What can hang from each mark
ditos: fugeke gevo todim
zapez: ditos
todim: ditos fugeke gevo zapez
nadoza: pemi zapez
gura: todim
gevo: pemi
pemi: todim zapez
fugeke: biki ditos zapez
zore: gevo todim
biki: gevo zapez

Each row was made from one small tree. The marks that hang from a mark follow it in brackets, in alphabetical order. Every link used is in the known rows. Write each row's tree.
In the rows, zero is written as 128.
Known rows
ditos(fugeke): [ 79 113 120 118 153 124 136 131 141 112  97  88 148 134 132 109 166 163
  76 141 175 100 106 107  63 123 114 137 137  77  96 120 116 102  93]
nadoza(pemi(todim(fugeke)) zapez(ditos)): [114  96 163 125 131 132 117 117 103  84 110 100 196 170 121 103 182 194
  91 102 141 123  48 124 100 115 148 163  73 126  88 114 124  72 156]
fugeke(ditos(todim(gevo(pemi))) zapez): [106 115 142  92 124 153 125 162 124  94 140 117 169 127 122  90 153 140
 148 108 129  21 117  82 103 194 155 156 140  70  62 138 113 155 147]
zore(gevo(pemi(zapez)) todim(ditos fugeke)): [142  81 115 116 141  75 136 150 165 114 156  90 156 146 132 109 104 145
  93 152 139  95  66  99 100 113 183 154  95  74  73 129  72 142  57]
gevo(pemi(todim(ditos(fugeke) zapez))): [114 108 136 129 168  92 155 124 164 144 106 100 171 117 146 112 120 153
 153 137 148 144  87  97  77 104 158 128  81  64  65 108 114  92 100]
zore(gevo todim(zapez)): [124  86 109 104 160 110 115 165 154 116 157  96 153 137 130 107 127 128
 108 118 172 115  71  97 115 128 178 149 106  67  79 131  74 126 103]
fugeke(biki(gevo) ditos): [ 72  99 114  98 150 139 125 167 170 118 146  97 159 145  87 121 190 153
 111  90 160  53 117 100 119 167 155 174 126  90  87 116 120 120 112]
gevo(pemi(todim zapez)): [122  92 133 136  92 148 144 113 143 124  87  92 191 132 157 102 155 177
 138 117 160  89  83 105  91 114 149 146  75  64  98 120 110 111  94]
gura(todim(fugeke gevo(pemi))): [ 88 104 155 123 121 142 137 136 129 109 139 118 163 145 121  85 124 140
  36 185 131  77  94  95  57 128 100 131 147  93  73 115 146 156  79]
ditos(todim(fugeke(biki(gevo) zapez))): [116 106 118  91 127  97 118 146 134 107 135 105 167 164  91 123 168 126
 113 133 147  46 114 124 113 160 164 187 149 107  67 105 112 142 149]
zore(todim(fugeke)): [ 94  88 107 112 131 127 119 143 134 110 140  98 148 160 127 100 152 131
  49 149 141  80  81 102  76 134 139 150 127  82  78 129 102 150  90]
gevo(pemi(todim(fugeke(biki ditos) zapez))): [ 92  88 137 117 120 136 133 146 151 130 139 112 166 136  97 110 138 146
 139 140 129 109 106  96 118 160 171 152  69  99  45 106 149 143 102]
gevo(pemi(todim(fugeke))): [ 88  84 131 121 101 135 133 109 130 121 104 102 171 142 138 102 140 153
 110 160 133  96  88 108  71 132 135 153  97  91  74 123 140 129  90]
nadoza(pemi zapez(ditos(fugeke gevo))): [139 125 150 131 170 136 137 134 130  77  79  92 163 158 122 123 193 182
  82 100 174 120  71 108  92 112 133 155 108 118 112 139 110  55 136]
fugeke(biki(zapez) ditos(gevo(pemi))): [ 72 100 150 130 115 160 127 174 157 127 100  97 132 113 109 116 169 161
 122 129 138  72 111  71 120 192 147 162 113  94  71 145 130 155  79]
nadoza(pemi(zapez(ditos(gevo todim)))): [185 142 153 122 134 159 138 142 135  69 107  83 190 160 152 107 185 169
 117  80 164  93  51  98 117 139 144 183 113  96 111 127  68  88 125]
zore(gevo(pemi) todim(fugeke)): [ 98  69 100 111 128 113 120 144 146 112 140  99 135 146 115 107 118 124
  79 172 139  78  84 103  83 143 165 156 119  88  69 144 100 157  64]
zapez(ditos(fugeke gevo)): [131 131 131 125 173 148 144 135 160 103  93  89 151 145 137 126 163 154
 109 129 166 111 101 103  75 147 117 135 135 109  97 140 119  92  96]
nadoza(pemi(todim(fugeke)) zapez): [ 91  89 158 118 100 121 115 118  91  87 102  93 184 165 122  98 183 191
  72 113 147 122  48 120 102  87 147 180  70 110 100 111 125  84 144]
pemi(zapez(ditos(todim(fugeke gevo)))): [162 121 151 123 137 148 135 144 130  74 159  96 186 164 125  93 149 146
  80 126 124  70  78 104  88 142 129 146 141  93  77 112  74 127 118]
ditos(fugeke(zapez) gevo(pemi(todim))): [131 113 131 120 115 122 146 123 138 124  51  93 157 139 147 125 149 152
 161 142 153 103 117 107  86 142 145 148  95  94  91 144 151 109 114]
zapez(ditos(gevo)): [136 119 136 121 156 170 133 141 152 108 114 101 173 143 145 116 165 156
 123  97 162  97  83  95  95 157 125 144 125 108 100 144 110 106 117]
gevo(pemi(zapez)): [115  97 133 123 117 148 140 116 148 115 104  99 183 130 143 104 159 172
 111 122 175  65  91  99  81 119 143 140 110  61  97 126 102 123  86]
nadoza(pemi zapez): [ 90  98 150 112 130 134 116 130 104  88 107 101 178 148 128  96 195 193
  69  88 180  90  59 107 101  93 137 169 104  88 112 119 101  81 148]
todim(ditos(fugeke gevo(pemi)) zapez): [135 124 139 123 179 107 161 135 178 131 112 104 154 121 145 126 121 133
 137 140 162 126  90  82  77 107 146 134 112  80  78 132 113 105  82]
biki(gevo(pemi) zapez(ditos(fugeke todim))): [104 109 130 136 169 133 132 123 169 108  77  93 150 130 113 130 178 141
 131 158 150  52 104 105  55 183 142 151 171  78  73 137 102 111  80]
fugeke(biki): [ 80  96 115 117 132 129 124 152 136 129 125  98 155 131 122 100 168 166
  85 112 159  87 110 104 104 138 135 148 122  89  82 111 103 121 123]
pemi(zapez(ditos(gevo))): [166 125 144 129 143 168 141 135 159  99 114  93 188 151 151 115 165 169
 120  89 173 101  75  98 105 133 135 141 107  98 110 137  96 100 107]
zapez(ditos(gevo todim(fugeke(biki)))): [153 118 124 123 132 150 131 158 141 101 129  99 153 148 119 118 159 129
  97 135 127 100  92 106 113 174 131 167 141 134  66 121 101 135 124]
biki(zapez(ditos(gevo(pemi(todim))))): [117 100 161 151 120 167 130 130 147 128  71  95 166 125 154 117 162 168
 160 124 129 108  80  88  92 178 138 145  99  99  82 153 124 113  95]
pemi(zapez): [111 109 136 117 123 143 132 128 143 106 116  88 186 142 144  99 167 178
  91 103 185  86  82 104  95 110 133 147 110  65 107 118  93 111 101]

Write each row's tree
[104  96 150 147 132 139 130 145 151 125 103 105 141 140 107 122 149 152
 108 167 121  90 104  94  89 185 138 147 124 124  56 140 125 151  85] : todim(fugeke(biki(zapez(ditos(gevo(pemi))))))
[129 131 120 117 134 147 142 145 139  91  89  79 138 126 147 121 165 130
  87 141 162 104  97  99  84 136 116 169 153  88  97 136  99 107  95] : ditos(fugeke gevo todim)
[106  99 132 117 111 143 132 137 120  94 141 107 157 140 125  90 136 121
  74 164 111  49  95  93  64 147 119 160 157  80  65 126 102 155 101] : ditos(todim(fugeke gevo(pemi)))
[ 68  87 109 103 142 141 132 154 177 127 133 108 157 136  88 122 179 145
 127 110 152  33 123  95 106 178 166 164 126  84  80 128 126 133  99] : fugeke(biki(gevo(pemi)) ditos)
[138 118 158 130 132 133 132 125 125  96  94  83 207 172 151  97 183 209
 129  74 159 120  56 114 109 122 151 158  60  84 107 110  92  66 132] : nadoza(pemi(todim zapez(ditos)))
[ 78  94 135 121 122 113 111 152 141 109 127  87 144 149  89 121 177 138
  76 159 135  63  94 110  96 160 144 190 160  97  70 110 103 147  95] : ditos(todim(fugeke(biki(gevo zapez))))
[121 120 150 128 174  81 147 156 144 133 143  91 169 138 142 102 119 151
 117 116 125 150  84  93  85  92 142 130  93  65  74 100  98  86 124] : pemi(todim(ditos(fugeke) gevo zapez))
[111  98 108 111 123 141 125 186 151 110 155  94 129 156 102 116 159 125
  68 130 123  85 104  87 121 170 154 173 111 110  70 134 112 167  90] : zore(todim(fugeke(biki ditos(gevo))))
[105 128 157 120 177  72 145 139 135 121 108  85 175 149 141 109 148 180
 125 110 154 166  62 102  91  86 153 158  68  68  83  94 102  58 121] : nadoza(pemi(todim(ditos(fugeke) zapez)))
[ 99  88 124 110 124 126 140 140 179 107 140 102 169 164  74 124 170 149
 105 130 150  36 112 105 106 151 167 167 110  92  79 115 129 144  72] : todim(fugeke(biki(gevo(pemi(zapez))) ditos))
[101 106 105 121 183  86 137 161 157 130 126  85 135 134 143 109 144 145
  72 131 145 104  91  94  74 119 149 134 128  66  79 119  77 111  90] : zore(todim(ditos(fugeke)))
[108 107 161 143 144 169 126 135 156 122  87 106 159 126 142 118 161 162
 135 129 148  82  88  85  80 180 132 140 131 100  83 159 120 129  88] : biki(zapez(ditos(gevo(pemi))))
[108 139 166 111 179  76 142 166 131 122 133 106 162 140 136  92 126 168
  80 136 151 108 104  96  76 118 122 119 141  84  77 101 127 117 128] : gura(todim(ditos(fugeke(zapez)) gevo))
[ 82 104 161 138 163 121 117 153 160 125 126 106 163 161  84 119 171 164
  64 159 148  90  94 112  88 168 132 144 147 127  65 103 140 137  92] : gura(todim(fugeke(biki(gevo zapez(ditos)))))
[147 110 120 119 141 129 128 164 122 121 136 121 168 135 117  96 146 141
 145 111 114  35 130 101 104 194 161 137 150  91  44 120  86 141 179] : fugeke(biki zapez(ditos(todim(gevo(pemi)))))
[111 102 145 128  92  95 131 141 111 104 108  77 180 178 117 100 170 197
  77 126 140 123  72 123 116  96 151 183  57  96  90  90 107 101 114] : nadoza(pemi(todim(fugeke(biki)) zapez))
[111 109 124  97 114 105 117 150 113 106 129 106 159 146 109 105 156 146
 104 139 145  73 114 117 113 161 151 167 139 108  54 104 111 152 149] : ditos(todim(fugeke(biki zapez)))
[162 120 104 130 166 112 148 146 175  99 110  82 168 156 104 132 187 148
 106 119 164  74 112 124  98 145 156 157 147  90  87 103  70  90 112] : pemi(zapez(ditos(fugeke(biki(gevo)) todim)))
[120 125 122 108 116 170 129 187 144  97 132  91 145 118 124 111 176 135
 113 100 144  83 104  84 144 183 146 185 129 102  81 129 100 136 118] : fugeke(biki ditos(gevo todim))
[102  91 125  98 155  62 133 139 163 141 139 118 167 156  91 127 141 142
 136 137 136  48 116 110  92 144 179 161 126 100  59 110 124 142 125] : todim(ditos fugeke(biki(gevo(pemi)) zapez))
[143 126 144 103 155 148 124 138 142 109 108 111 184 152 142 117 162 159
 158  86 171  82  97 102 103 171 143 141 123 115  92 143 121 113 152] : fugeke(zapez(ditos(gevo)))
[ 82 110 154  91 155 145 122 139 151  95 161 111 173 147 103 107 147 149
 111 126 164 101  84  93  99 148 144 148 109  95  68 113 138 139  96] : todim(fugeke(ditos) zapez)
[ 92 122 164 110 158 112 134 142 145 117 149 107 172 136 138  95 134 161
  50 152 154 124  67 100  82 110 118 138 128 106  77  98 134 131  87] : gura(todim(ditos fugeke))
[132 106 130 120 134 152 135 143 133 107 150 116 172 123 136  90 131 115
 117 130 136  68  89  84  85 134 141 146 149  54  66 122  82 135 126] : ditos(todim(gevo(pemi) zapez))
[132 119 135 119 152 162 125 156 125  94 146 102 178 140 138  90 158 141
 100 101 125  68  88  98  84 167 121 145 163  83  77 124  75 118 144] : zapez(ditos(todim(gevo)))
[110  91 133 124 123 143 136 115 144 134 109 111 185 123 146 102 141 150
 153 121 158 110  83  96  92 124 152 140  85  65  75 120 123 111 115] : gevo(pemi(todim(zapez)))
[140 131 146  98 141 183 131 165 157  87 144 102 168 120 138 113 162 123
 142  95 165  98  79  74 132 163 147 175 119  84  85 133 104 131 112] : fugeke(ditos(gevo todim(zapez)))
[144 120 124 135 124 139 161 119 163 106  73  83 154 138 140 124 153 156
 101 148 175  89 103  97  74 109 127 145 113  75 107 141 111 112  60] : ditos(fugeke gevo(pemi(zapez)))
[156 137 153 142 150 120 172 138 176 120  90  93 161 122 154 115 133 160
  82 157 174 127  82  87  82  91 125 132 111  85 100 121 121 110  53] : gura(todim(ditos(fugeke gevo(pemi(zapez)))))
[ 94 119 163  97 136 126 121 131 119 107 121 117 178 154 125  96 147 168
  74 154 176  96  91 112  89 133 124 137 132 111  79 106 161 149 118] : gura(todim(fugeke(zapez)))
[120  96 128 106 146  95 121 136 143 126 125 109 189 184  94 129 167 160
 155 111 132  77 108 131 111 171 178 159 104 127  66 104 140 112 159] : pemi(todim(fugeke(biki(gevo) zapez(ditos))))
[ 89  85 150 150  79 130 129 144 132 139  84  90 140 138 121 120 148 157
 109 175 111 113  97  95  98 154 136 170  91 112  66 134 139 148  80] : ditos(gevo(pemi(todim(fugeke(biki(zapez))))))
[108  89 107 102 169  87 119 178 155 127 162  87 145 129 142 104 124 145
 100 108 144 108  68  95 113 130 177 155 107  73  82 129  64 121  99] : zore(gevo todim(ditos))
[160  91 139 140 120 176 136 117 139 112  86 109 188 127 153 118 167 160
 148  95 147 101  73  98 106 139 154 145  85 115  94 152 124  88 140] : nadoza(zapez(ditos(gevo(pemi(todim)))))
[ 57  82 142 125 134 136 120 123 159 130  95 100 160 134 117 120 174 155
 120 138 161  41  93  96  67 153 138 159 144  63  93 139 119 129  77] : biki(gevo(pemi) zapez)
[159 127 160 133 133 140 161 141 170 124 113 102 184 121 167 106 132 162
  97 129 170 110  68  80 104 102 137 142 102  84 100 124 110 124  65] : gura(todim(ditos(gevo(pemi(zapez)))))
